What can hang from each mark:
k_158: k_152 k_431
k_604: k_532
k_810: k_152 k_191
k_897: k_876
k_838: k_74 k_532
k_268: k_74 k_532
k_110: k_365
k_191: k_810
k_290: k_74 k_365
k_532: k_268 k_290 k_402 k_838
k_876: k_191 k_897
k_431: k_29 k_158
k_152: k_158
k_402: k_29
k_662: k_74
k_365: k_290

Every row comes from one small tree of marks. Brackets hold a mark, then the marks that hang from it, in the order of their numbers. Every link used is in the known rows. Which tree was each row made from?
Known rows:
[k_431 k_158]: [ 22  -5 -12   6  -9  -3  42 -11 -16  -6   8   3   1   1  -3 -22   0  15
   8   8  -2  20 -19  28   4 -22   4  15  -9   4  27  -1  -8]
[k_532 k_268 [k_290 k_74 k_365] [k_402 k_29] k_838]: [-48 -19  10  -6  -7  -1 -58  -4 -20  -3 -31 -11  11   1   1   3  19  -6
 -17 -29   2 -14  16 -17  -7   4   0 -39  12  -2 -11 -11  18]
[k_604 [k_532 [k_402 k_29] [k_838 k_74]]]: [  1  13  -6  -2  -4   9   2  -9  16  -3   8 -13  18  27 -12  -1 -11 -10
  -7  11  -5   2   8  -9   4  12  -7 -15   5  10  -4  -1   1]
[k_532 k_268 k_402]: [ -9  -9  11  -6  -1  -7 -16  15  -5   7  -3 -11  -1 -16  11  11  -7   7
 -16  20   1  19 -12  -6  -6   3   1  -7  12   2   9   1   0]
[k_604 [k_532 k_290 k_838]]: [  6   9 -10   1  -2   6  15  -8   7  -2  12   2  -3  25 -20  -9  -3 -13
  15   5  -6   1   4   7   9   7  -2   0  -2  13   6   1   8]
[k_604 [k_532 k_268 k_290 [k_402 k_29]]]: [ -4   7   2 -19  -1   2  -2  -4   6  -1   0  -8   1  13 -13  -8  -9 -16
   2  12   0  -2   9   1  -3  11  -5  -9   8   1  11  -6   7]
[k_532 k_268 k_290 k_402 [k_838 k_74]]: [-51 -21  10   5   2 -16 -76   9 -15   1  -1  -9  -2 -10   9   1   5 -11
 -13   7  11  -3   3 -28  -4   8   6 -27   7  -1  -4 -18  16]
[k_604 [k_532 k_402]]: [ 19  15  -7  -3  -7  11  26   6  18  -3   8 -10   8  18 -14   2 -12  -1
   1  20  -8  10  -4   7   5   8  -6   0   6  12   8   8 -10]
[k_897 [k_876 [k_191 [k_810 [k_152 [k_158 k_431]]]]]]: [ 20  -7   4  -4  16   1  22  -4   6   1   1  12  10  -6   4  16  -5  26
   5   3 -10  16 -11  21   0   0   3   4   4   2  21   7 -10]
[k_158 k_152]: [ 34   4  -1  18  11  -8  42  10   8 -10  -9  -4   8  -9   1  16  19  -6
  15   7   4  10 -16  17   9  -7  20  17   5   8  12  20   4]
[k_268 [k_532 k_402]]: [  6  11  -1  -4  -3  12  19  12  15   1   1  -4  -2   9  12   1  -7   5
 -15  19  -7   0   6   5  -8   5 -12  10   4  12  -4  16  -9]
[k_152 [k_158 k_431]]: [ 19   3 -15  -2   4  -8  39  -6  -4  -2   5 -13 -11  22 -15   1   0  11
   3  11  -2  30 -15  14   0   7  15  13 -20   2  18  13  -5]
[k_838 k_74 [k_532 k_402]]: [  2   9  -2  14   1   4 -29  -1  16  10   6 -19  10  -5   7   0  -2   1
 -14   9   9   1   1 -18  11  -1  -5  -8  -6  -1 -19 -25  -6]
[k_268 k_74]: [ 19   1   6   6  -1   9  33  10   6  -8   9  13   7  -6   3  -2  -9  -3
   1   5  -1 -11  -9  14   4  -9   9  16  -8  -7   3  15 -15]
[k_876 k_897]: [ 22   8 -14   5  -9  10  20  -3 -11   6   0  -3 -12 -19   2   2 -14  19
  16  -3   5  16 -16   1  -1   0   4   4  -1   0  -2   8  -3]
[k_838 k_74 [k_532 k_290]]: [  4   7  -3  12   6  -1 -24  -8  11   9   5  -8  -2  -6   1 -13   6 -10
   3  -7  13 -10   8  -9  14  -6  -1  -2 -15  -6 -14 -34   6]
[k_838 k_74 [k_532 k_268 [k_290 k_365] k_402]]: [-21   0   5   6   5  -6 -59   3   5   6  -4 -21   4 -15   6  -3  10  -5
  -8  -7  13 -12  10 -22   5  -5  -4 -13  -6 -10 -23 -43   3]
[k_810 k_152 k_191]: [ 15   4  -6   5   6 -14  49   6   4   0   7  48 -11 -20   7  12  -5 -12
  26   9 -15   7 -14  14  -1 -12 -10  70   1  -4   4  22 -12]
[k_268 k_74 k_532]: [ 10  14   5  -3   3  17  32  15  15 -10  13  17   1   6   9  -9 -13  -5
  -6  13  -3 -25   7  13  -8  -5  -1  26 -12  -3 -11  15 -24]
[k_876 [k_191 [k_810 [k_152 [k_158 [k_431 k_29]]]]] k_897]: [ 20  -2 -21  -7  -8  -3  16  -1 -12   1  16   9 -22 -21  -8   7 -16  42
  24  -4   2  22 -13 -12 -20   0   6   1  16  -8   1  16 -19]
[k_365 [k_290 k_74]]: [ 22   4  -7  -7  14   8  27   6   1  11 -34   5 -11  21  -8  -8   5   1
   2 -28   0   0 -13   2   9  -2  -3  -4  -6   5   9  13   4]
[k_431 k_29]: [ 37   5   6   1 -15   3  48   0  -3   9   7  -2   3  -1  -4 -12 -13  -3
   5 -17  -1  -3   2   3  13 -10  -5   6   2   3  14  21   8]
[k_838 k_74 [k_532 k_268 [k_290 k_365] [k_402 k_29]]]: [-20   1   6  -1   4  -4 -54  -9   5   7 -10 -22   8 -11   6  -6   9 -12
 -11 -12  14 -15  18 -21   3  -3  -6 -17  -6 -14 -23 -42  11]
[k_662 k_74]: [ 19  19  -4   8   5  -1  40  -1   0  -7  -2   4   7 -17   0   3   0  -9
 -11   5  -3  13  -7   2  19 -15   3  -4   6  -3   0  10  -7]
[k_897 [k_876 [k_191 [k_810 [k_152 k_158]]]]]: [ 23 -10   6  -4  12   0  18  -4   6   1  -4  14  12 -13   6  16  -7  25
   5   2 -13  15 -11  22   2  -2  -5   4   3   2  21   6  -8]
[k_110 [k_365 k_290]]: [ 39   1  19  -2   2   1  39   6   3   2 -18  -1  -2  18   4   0  16   2
   7 -14   4   6  -3  12  10  -5  -2   3 -11  16  25  20  19]
[k_268 k_74 [k_532 [k_290 k_365] [k_402 k_29] k_838]]: [-28   5   6  -3  -8  16  -8   5   6 -16  -1   8   7  16  13  -9   1 -15
 -14  -2  -4 -45  27  -2 -13   3  -8   4  -4  -5 -24  11  -6]
[k_152 [k_158 [k_431 k_29]]]: [ 23   5 -11  -3  -2  -7  44  -7  -8   1   9 -14 -10  23 -16  -7  -5   8
   5   2   1  22  -9   8   2   6  11  11 -19   2  20  17  -2]
[k_152 k_158]: [ 25  -2 -11   1  -4 -11  33  -6  -5   2  -5  -8  -7   9 -11   1  -3   9
   4   8  -9  26 -15  17   3   4  -3  12 -22   1  17  12  -1]
[k_532 k_268 k_290 [k_838 k_74]]: [-33 -16   7   3  11 -17 -50  -2 -14   4   3   2  -7 -10   0  -6   7 -15
   3  -6  11   0   3 -14   2  -2  11 -15  -4  -3  -1 -22  23]
[k_268 k_74 [k_532 k_402 k_838]]: [-17   8   5   4  -5  16  -3  16  10 -11  17  10   5  14  16  -3 -13  -3
 -20  22  -5 -25   7  -3 -11   6  -4  11  -3   3 -20  18 -21]
[k_810 [k_152 [k_158 k_431]]]: [ 18   3 -11   1   3 -21  47   2  -3  -2  10  18  -3   7  -2  11   3  -5
  16  12  -8  19 -23  22  -1   6   3  48  -7   0  13  18 -13]
[k_402 k_29]: [ 29   5   1  -9  -2   6  49 -23   5   8 -12   0   8   5   0  -3  -1  -8
  -4  -9  -5   8   7  14   4  -3  -2   0   3  -3  15  14  20]
[k_604 [k_532 [k_290 k_74]]]: [ 19  12  -7  -4  -1  12  23   2  12  -6  -1   2   2  20 -26 -12  -3 -10
  16  -4  -2  -4   3  14   7   1  -1  -2  -4   9   8  -2  -8]
[k_876 k_191]: [ 21  -6  -2   3   5   4  32   3  11   5  -4   7 -11 -10   4   7 -11  34
   7  -2 -10  19  -2   0  -8 -15   6   2  11  10   7  17  -1]

Write each row's tree:
[-49 -18   9  -5  -3 -12 -65  -6 -13  -3 -20 -17  12  -6   6   3  17 -15
 -15 -19   6 -16  21 -26  -6   2   0 -32   8  -9 -14 -21  28] : [k_532 k_268 [k_290 k_365] [k_402 k_29] [k_838 k_74]]
[-19   0  10   3   1   0 -39   2  -3   9  10  -3 -12 -10  12  -7  -4  -5
  -8  13  10 -11  -1  -8   1   4  -1  -3  -3  -7  -9 -21  -1] : [k_838 [k_532 [k_268 k_74] k_290 k_402]]
[ 32  14  -2  11  13  -3  57   8   3 -12  11 -12   4  10  -6   5  17  -5
  16  -2  18   3 -10   4   8  -4  41  14   8   7  16  28   2] : [k_158 k_152 [k_431 k_29]]
[-10   4  -2  -6   7  -4 -18  -2   4  -2  13  -1   0  13 -18 -10  -5 -17
  12   5   3   0   4  -6   4   5   2  -8  -4   5   1 -18   7] : [k_604 [k_532 k_268 k_290 [k_838 k_74]]]
[ 25  -9   9  -2  13  11  18  -3  10   4  -4   9  13 -15   7  14  -7  28
   0  -2 -10  14  -5  19   5  -6  -1 -10   8   4  20   5  -2] : [k_897 [k_876 [k_191 k_810]]]
[ 20  -4 -19  -5  -6  -2  12   3  -7   3  10  15 -19 -32  -2  13 -13  40
  23   0  -2  23 -14  -7 -18  -5   1   0  21  -5  -2  11 -16] : [k_876 [k_191 [k_810 k_152]] k_897]
[-18   1   9  -3  -3   4 -31  -9  -2   6  -4  -8  -2  -7  10  -7   4  -9
 -10  -6   7 -19  13  -7  -1   0  -6  -6  -2 -11 -16 -22   8] : [k_838 [k_532 [k_268 k_74] [k_290 k_365] [k_402 k_29]]]
[ -9   4  -2  14   0   0 -42  -2  11   7   3 -17   2  -5   7  -7   4  -7
  -8   3  12 -11   8 -18  11   1  -4 -10  -6  -5 -17 -30   1] : [k_838 k_74 [k_532 k_290 k_402]]
[ 22  -5 -19  -5  -7   7   7   0  -6   4   7   2 -21 -29  -6   9 -14  48
  16  -3   1  27  -9 -10 -18  -5   5 -17  18  -4   0   9 -11] : [k_876 [k_191 k_810] k_897]
[  5   8   8   2   7   1  -8  -5   2  14  16   3  -8 -10   7  -6  -9   0
  -3   9   7   3  -8   0   5  -4   1   8  -9  -4  -7 -18  -4] : [k_838 [k_532 [k_268 k_74]]]
[-23   3   5 -12  -1   3 -21  -5   1  -6  10   0   5  19  -9  -9 -11 -20
  -2  13   1 -14   8  -7  -4  14   0 -13   5   1   1  -5   4] : [k_604 [k_532 [k_268 k_74] k_290 [k_402 k_29] k_838]]
[  9   7  -3  10   0   9  -5  -9   3  11  -1  -1 -10   2  -3 -11   6  -1
   3 -12   5  -3   2   5  13  -2  -3  -3  -9   3  -6 -17   2] : [k_838 [k_532 [k_290 k_74]]]
[ 33  -7 -14  -9  -9 -21  32   3  -4   1  17  14   3  -6 -17  14  13  -6
   7  13 -13  25 -20  26   2   3 -12  17   5 -11  22  10 -11] : [k_191 [k_810 [k_152 k_158]]]
[ 12   6 -13   0   5 -20  52   1  -5  -4  15  38 -18  -1  -4   5  -7  -9
  27   8 -10  11 -15  10  -5  -4  -5  71 -13  -8   9  26 -16] : [k_810 [k_152 [k_158 [k_431 k_29]]] k_191]
[-16   0   6  -4  -3   5 -36  -9  -4  10 -16 -13   0  -4   3  -5  11  -1
 -11 -17   7 -10  12  -9   1   0  -9 -19   1  -4 -15 -25   7] : [k_838 [k_532 k_268 [k_290 k_74 k_365] [k_402 k_29]]]
[-30 -16   7   2   1  -4 -39   3 -20  -3 -20   2   0  -6 -10   0  22  -3
   4 -34   2  -7   6  -3   1  -9   7 -20  -1   2 -10 -16  13] : [k_532 k_268 [k_290 k_74 k_365] k_838]
[-31 -12   0   6 -17  10 -29  -8 -11  -7 -32 -12  16  13  -2   2  24  -5
 -14 -33  -5 -21  20  -8   1   4  -5 -34  10   4 -12   4  15] : [k_532 [k_290 k_74 k_365] [k_402 k_29] k_838]
[23 -7  7 -5 12  1 24 -4  3  2  5 11 10 -5  3 10 -9 24  5 -4 -8 11 -7 16
  2 -1  1  2  5  1 22 10 -8] : [k_897 [k_876 [k_191 [k_810 [k_152 [k_158 [k_431 k_29]]]]]]]
[  9   5 -16   1  10 -21  49   1  -2  -5  12  39 -19  -1  -3  10  -3  -7
  27  15 -12  17 -19  14  -7  -2  -2  72 -13  -6   8  23 -17] : [k_810 [k_152 [k_158 k_431]] k_191]
[ -8   5   9   3   0   4 -27   3   2  11  13  -6  -4 -10  13   0 -10   3
 -15  18   7   1  -7  -8   1   3  -2  -1  -2  -3 -11 -15  -8] : [k_838 [k_532 [k_268 k_74] k_402]]
[-49 -19  13  -6  -2  -5 -62  -6 -21   3 -20  -5   3   3   4  -3   7 -10
 -20 -11   8  -8  10 -20  -7  13   3 -39  13   1  -1  -8  18] : [k_532 k_268 [k_290 k_74] [k_402 k_29] k_838]
[-49 -20   9   4  -6  -3 -66  13 -20  -5 -23 -10   5  -5  -1   7  20   2
 -12 -21   2  -9   6 -17  -5   1   2 -33  10   4 -13 -12   7] : [k_532 k_268 [k_290 k_74 k_365] k_402 k_838]
[-32 -15  -2  16 -12  -4 -43   7  -4 -10 -14 -17  12   1   2   8  21  -6
  -7 -14  -2 -16  13 -17   5  -1  -2 -22   4   3 -17  -7  14] : [k_532 [k_290 k_365] k_402 [k_838 k_74]]
[ -3   5   5   2   0   0 -24  -2   2  18   9 -12  -8  -8  11   2  -6   7
 -14  17   4  14  -7  -7   3   5  -6  -4   2   4  -6 -16   1] : [k_838 [k_532 k_268 k_402]]
[-51 -19  15  -6  -7  -5 -51  -3 -18  -9 -12  -3   8  -4  10   1  10 -16
 -14 -13   3 -28  17 -15  -9   4   2 -22   7 -11 -12  -6  19] : [k_532 [k_268 k_74] [k_290 k_365] [k_402 k_29] k_838]
[-13   8   8  -9  -6  18   9  11  12 -17  -6   6   8   9  13 -10  -1 -14
 -11  -1  -3 -47  26   6 -14  -1  -9  11  -5 -11 -18  11 -12] : [k_268 k_74 [k_532 [k_290 k_365] [k_402 k_29]]]
[-19   3   1 -13  -2   0 -18 -10   0   1   5  -6   1  20 -11  -6  -8 -17
  -1  11  -2  -1  10  -7  -2  15  -5 -17   8   7   5  -6  13] : [k_604 [k_532 k_268 k_290 [k_402 k_29] k_838]]
[-28   3   4   3  -7  15 -13  17   6 -18   5   8   4  12  13  -5   1  -9
 -11   4  -4 -42  19  -1 -12   1  -5   8  -5  -1 -26  11 -13] : [k_268 k_74 [k_532 [k_290 k_365] k_402 k_838]]
